Each row was made from one small tree. The marks that hang from a mark follow it in brackets, in alphabetical order. Every link used is in the known rows. Write each row's tree.
Known rows:
gemi[nozo]: [-1.41 -1.80 -2.69 -1.01 -1.15  0.99  1.01  2.28  2.27  0.36  4.09  0.29
 -0.62  1.13  0.22 -0.09  0.41 -0.52  0.12]
dipo[botal nurol rasi]: [-1.01  0.58 -2.72 -0.60 -2.19 -0.31  1.75  4.43  1.13  1.55  2.04  0.84
 -1.39  0.57 -0.66 -1.71  1.19 -0.66 -0.49]
rubet[rasi]: [-1.95 -0.86 -2.58 -1.40 -0.57  0.56  1.43  2.20  2.04  0.83  2.35 -0.30
 -0.85  1.15 -1.89  0.10  0.98  0.01 -1.13]
bepub[rubet[rasi[dipo[nurol]]]]: [-0.93 -1.39 -1.86 -0.10 -1.32  3.32  0.95  3.62  0.59  1.29  2.29  1.10
 -0.88  0.64 -0.72  0.06 -0.18 -0.91  0.75]
bepub[rubet[rasi[dipo[gemi]]]]: [-1.03 -1.13 -2.38  0.48 -1.06  2.56  0.94  3.02  1.13  1.92  2.60  2.15
  0.09  0.63 -1.95 -0.26 -0.31 -1.41 -0.82]
gemi[dipo[botal tuke] nozo]: [ 0.34 -1.18 -2.17 -1.63 -2.62  2.29  0.96  4.29  0.58 -0.14  5.56  0.90
 -0.84  0.91  0.72 -1.28  0.31 -2.61 -0.24]
dipo[botal gemi rasi tuke]: [ 0.26  0.75 -3.22 -0.53 -2.73 -0.02  2.11  5.39  0.10  2.07  2.84  2.28
 -0.68 -0.15 -1.42 -2.22  1.46 -0.66 -2.62]
nozo[gemi[dipo[rasi tuke]]]: [-0.06 -1.51 -2.56 -1.80 -2.69  0.78  1.28  5.06  0.57  0.41  4.34  1.35
 -0.06 -0.57 -0.49 -2.47  1.67 -0.08 -0.18]
tuke[dipo[botal rasi]]: [-2.64 -1.64 -2.90 -0.14 -1.94 -0.69  1.12  3.63  3.03  0.59  2.42  0.02
 -0.49  0.63 -1.43 -3.12  0.88 -2.03  0.04]
gemi[dipo[botal rasi tuke] nozo]: [-0.57 -1.18 -2.57 -2.14 -3.04  2.06  0.90  5.39  0.56 -0.13  5.32  1.56
 -0.60  0.00  0.31 -2.02  0.90 -2.77 -0.21]
nozo[gemi[dipo[botal nurol rasi]]]: [ 0.05  0.67 -2.33 -0.32 -2.94 -0.25  1.74  4.90  0.73  1.57  3.71  1.32
 -0.90  0.71 -0.61 -2.31  1.02 -1.44  0.70]
gemi[dipo[botal nurol] nozo]: [ 0.09 -0.22 -1.63 -0.85 -2.47  1.92  1.15  3.94  0.79  0.77  5.22  0.79
 -1.51  1.65  0.91 -0.65 -0.12 -2.69  1.84]
rubet[bepub rasi[dipo[gemi]]]: [-1.68 -1.63 -2.40 -1.09 -1.64  0.61  1.18  2.21  0.89  1.64  1.76  1.38
  0.42  1.61 -2.37  0.59  0.81 -0.20 -1.01]
gemi[dipo[botal nurol rasi] nozo]: [-0.83 -0.16 -2.09 -1.39 -2.90  1.67  1.10  5.03  0.81  0.78  4.98  1.49
 -1.29  0.75  0.53 -1.40  0.41 -2.80  1.77]
rasi[dipo[gemi tuke]]: [-0.06 -2.27 -2.71 -0.62 -1.90  1.75  1.40  4.00  0.13  1.41  2.68  2.17
 -0.60 -0.03  0.52 -1.58  1.00  0.45 -0.64]
gemi[dipo[nurol]]: [-0.43 -1.00 -1.21 -1.46 -1.67  1.64  0.88  3.33  1.07  0.68  3.95  0.30
 -1.20  0.95  0.37 -0.92  0.62 -0.52  2.07]
rasi[dipo[gemi[nozo] nurol tuke]]: [ 1.22 -1.71 -2.46 -0.35 -2.97  3.30  1.94  5.57 -1.46  1.96  4.42  2.85
 -1.72  0.09  2.09 -0.29  0.31  0.07  1.62]
gemi[dipo[nurol rasi] nozo]: [-1.19 -1.39 -1.83 -2.06 -2.51  2.30  0.82  4.83  0.88  0.46  5.27  1.38
 -1.11  0.18  0.95 -0.90  0.62 -1.48  2.89]
dipo[botal nurol tuke]: [ 1.25  0.49 -2.30 -0.60 -2.57  0.94  2.21  4.89 -0.43  1.43  2.77  0.57
 -1.83  0.72  0.24 -1.07  0.98 -0.06 -1.05]
bepub[rubet]: [-0.85 -1.13 -2.11 -0.08 -0.86  1.31  0.52  2.09  2.45  0.64  3.00  0.38
  0.32  0.79 -1.34 -0.78 -0.02 -0.67 -1.20]
nozo[gemi]: [-0.50 -0.98 -2.91  0.12 -1.17 -0.89  1.64  2.11  2.20  1.16  2.85  0.17
 -0.22  1.14 -0.92 -0.99  1.01  0.85 -0.89]
nozo[gemi[dipo]]: [-0.48 -1.44 -2.09 -0.66 -1.49  0.04  0.98  2.36  2.14  0.57  4.16  0.36
  0.00  1.11 -0.60 -1.51  0.81 -0.49  0.46]

Which tree is each row?
[-0.95 -2.05 -2.45  0.56 -1.90  0.95  1.47  3.24  2.08  1.50  5.00  1.10
 -0.70  1.23 -0.34 -0.99 -0.27 -1.50  1.96] -> tuke[dipo[gemi[nozo]]]
[ 2.34  0.57 -1.87 -0.28 -3.28  0.99  2.12  5.35 -0.84  1.45  4.44  1.09
 -1.40  0.88  0.29 -1.76  0.76 -0.86  0.16] -> nozo[gemi[dipo[botal nurol tuke]]]
[ 0.37  0.04 -1.90 -1.94 -3.30  1.69  1.47  6.26 -0.54  0.84  3.82  1.36
 -1.40 -0.17  0.16 -2.31  1.33 -1.48  0.33] -> gemi[dipo[botal nurol rasi tuke]]
[ 0.45 -1.26 -2.45 -0.49 -2.56  1.85  1.65  4.84 -0.50  1.03  2.09  1.11
 -1.69  0.48  1.30 -1.68  0.90 -0.37 -0.16] -> rasi[dipo[botal nurol tuke]]
[-2.65 -2.78 -2.35 -1.94 -1.24  0.78  0.59  1.63  1.67  0.24  1.32  0.01
  0.45  1.64 -1.89  0.52  1.01 -0.16 -0.80] -> rubet[bepub rasi[dipo]]
[ 0.98  0.65 -1.88  0.30 -2.53 -0.02  1.81  3.81  0.75  1.57  3.99  0.66
 -1.13  1.65 -0.17 -1.53  0.45 -1.34  0.75] -> nozo[gemi[dipo[botal nurol]]]
[ 0.25 -0.45 -2.67  0.87 -2.62  1.68  1.84  4.22  0.05  2.38  3.61  2.56
 -1.60  1.39  1.26 -0.67 -0.20 -1.72  1.16] -> rasi[dipo[botal gemi[nozo] nurol]]
[ 0.06 -2.52 -2.22 -1.20 -2.15  2.51  1.42  4.61 -0.40  0.76  2.37  1.00
 -1.55 -0.06  1.69 -1.18  1.09  0.94  0.90] -> rasi[dipo[nurol tuke]]
[ 2.01  0.17 -2.30 -0.45 -3.00  2.41  2.48  5.63 -1.44  2.39  5.08  2.29
 -1.86  0.33  0.98  0.27  0.36  0.36  0.77] -> dipo[gemi[nozo] nurol tuke]
[ 1.84  0.44 -2.09 -0.42 -2.58  1.41  2.49  5.25 -1.18  2.56  3.51  1.81
 -1.70  0.20  0.15 -0.51  0.95  1.25 -0.09] -> dipo[gemi nurol tuke]
[ 1.42 -0.33 -1.67 -1.35 -3.27  2.93  1.53  5.48 -0.78  0.61  5.69  1.19
 -1.78  0.90  1.41 -0.82  0.19 -2.21  1.18] -> gemi[dipo[botal nurol tuke] nozo]
[-0.61  0.35 -2.50  0.94 -2.99 -0.29  2.24  5.38  0.92  2.73  2.97  1.61
 -1.44  0.65 -1.21 -2.56  0.53 -1.65  1.26] -> tuke[dipo[botal gemi nurol rasi]]
[ 1.06 -0.63 -2.09 -1.53 -3.32  1.41  1.86  6.26 -0.74  1.17  4.49  1.61
 -1.02 -0.61  0.28 -1.95  1.54  0.34  1.20] -> nozo[gemi[dipo[nurol rasi tuke]]]
[ 0.51 -1.42 -3.14  0.05 -2.72  2.01  1.64  4.56 -0.20  1.51  3.93  2.65
 -0.89  0.65  1.01 -1.30  0.23 -1.68 -0.87] -> rasi[dipo[botal gemi[nozo] tuke]]
[-0.57 -0.19 -2.12  0.57 -1.71  2.64  1.20  3.86  0.54  1.55  1.97  1.14
 -1.06  1.19 -1.09 -0.45 -0.39 -2.25 -0.33] -> bepub[rubet[rasi[dipo[botal nurol]]]]
[-2.28 -1.60 -2.63 -1.30 -1.64  0.11  0.85  1.89  1.60  0.54  1.06  0.13
  0.28  2.15 -2.25  0.00  0.82 -1.47 -1.93] -> rubet[bepub rasi[dipo[botal]]]
[ 0.14  1.41 -2.99  0.27 -3.04  0.46  2.30  5.37  0.11  2.76  4.04  2.67
 -1.48  0.72 -0.28 -0.82  0.41 -1.53  0.31] -> dipo[botal gemi[nozo] nurol rasi]
[-0.09 -1.61 -2.41  0.16 -2.19  2.29  1.57  3.98  0.13  2.09  3.92  2.49
 -1.44  0.79  1.59 -0.12 -0.02 -0.39  2.26] -> rasi[dipo[gemi[nozo] nurol]]
[ 0.15 -2.58 -2.90 -0.61 -2.32  2.76  1.40  4.33 -0.14  1.20  4.27  2.63
 -0.78  0.10  1.37 -0.73  0.46 -0.39  0.21] -> rasi[dipo[gemi[nozo] tuke]]
[ 0.34 -0.35 -2.81 -1.09 -3.09  0.10  1.55  5.26  0.51  0.68  4.01  1.45
 -0.25 -0.04 -0.85 -2.97  1.48 -1.43 -1.24] -> nozo[gemi[dipo[botal rasi tuke]]]
[-2.01 -2.31 -2.33 -0.38 -0.68  2.73  0.37  2.41  1.90  0.57  2.16  0.82
  0.11  0.69 -1.49 -0.36 -0.06 -1.36 -0.72] -> bepub[rubet[rasi[dipo]]]
[-0.98  0.52 -3.45  0.02 -2.37 -0.12  1.78  4.18  1.44  2.02  3.92  2.39
 -0.54  0.73 -0.98 -1.27  0.57 -1.94 -1.19] -> dipo[botal gemi[nozo] rasi]
[-0.02 -1.18 -1.68 -2.58 -2.87  2.35  1.21  6.06 -0.41  0.52  4.16  1.26
 -1.23 -0.72  0.56 -1.82  1.51 -0.14  1.41] -> gemi[dipo[nurol rasi tuke]]
[ 1.03  1.36 -2.54  0.80 -2.61  0.72  2.37  4.24  0.12  2.79  4.32  2.03
 -1.74  1.62  0.13 -0.08 -0.16 -1.42  0.30] -> dipo[botal gemi[nozo] nurol]
[-1.55 -1.88 -1.90 -1.68 -1.91  1.35  1.14  2.87  0.37  1.01  1.47  0.26
 -0.55  1.55 -1.14  0.96  0.87  0.27  0.56] -> rubet[bepub rasi[dipo[nurol]]]
[-2.05 -1.73 -2.71  0.01 -1.94 -0.26  1.43  3.95  2.30  1.68  3.13  1.29
 -0.31  0.11 -1.64 -2.46  0.85 -0.76  0.99] -> tuke[dipo[gemi rasi]]
[-0.97 -0.83 -2.25  0.28 -2.54  0.32  2.00  5.20  0.97  2.45  3.28  1.51
 -1.26  0.09 -0.86 -2.01  0.70 -0.33  2.44] -> tuke[dipo[gemi nurol rasi]]
[ 0.91 -0.77 -2.73 -0.69 -2.35  1.80  1.95  4.40 -0.05  1.61  4.96  2.03
 -0.90  0.38  0.29 -0.16  0.50 -0.08 -0.64] -> dipo[gemi[nozo] tuke]
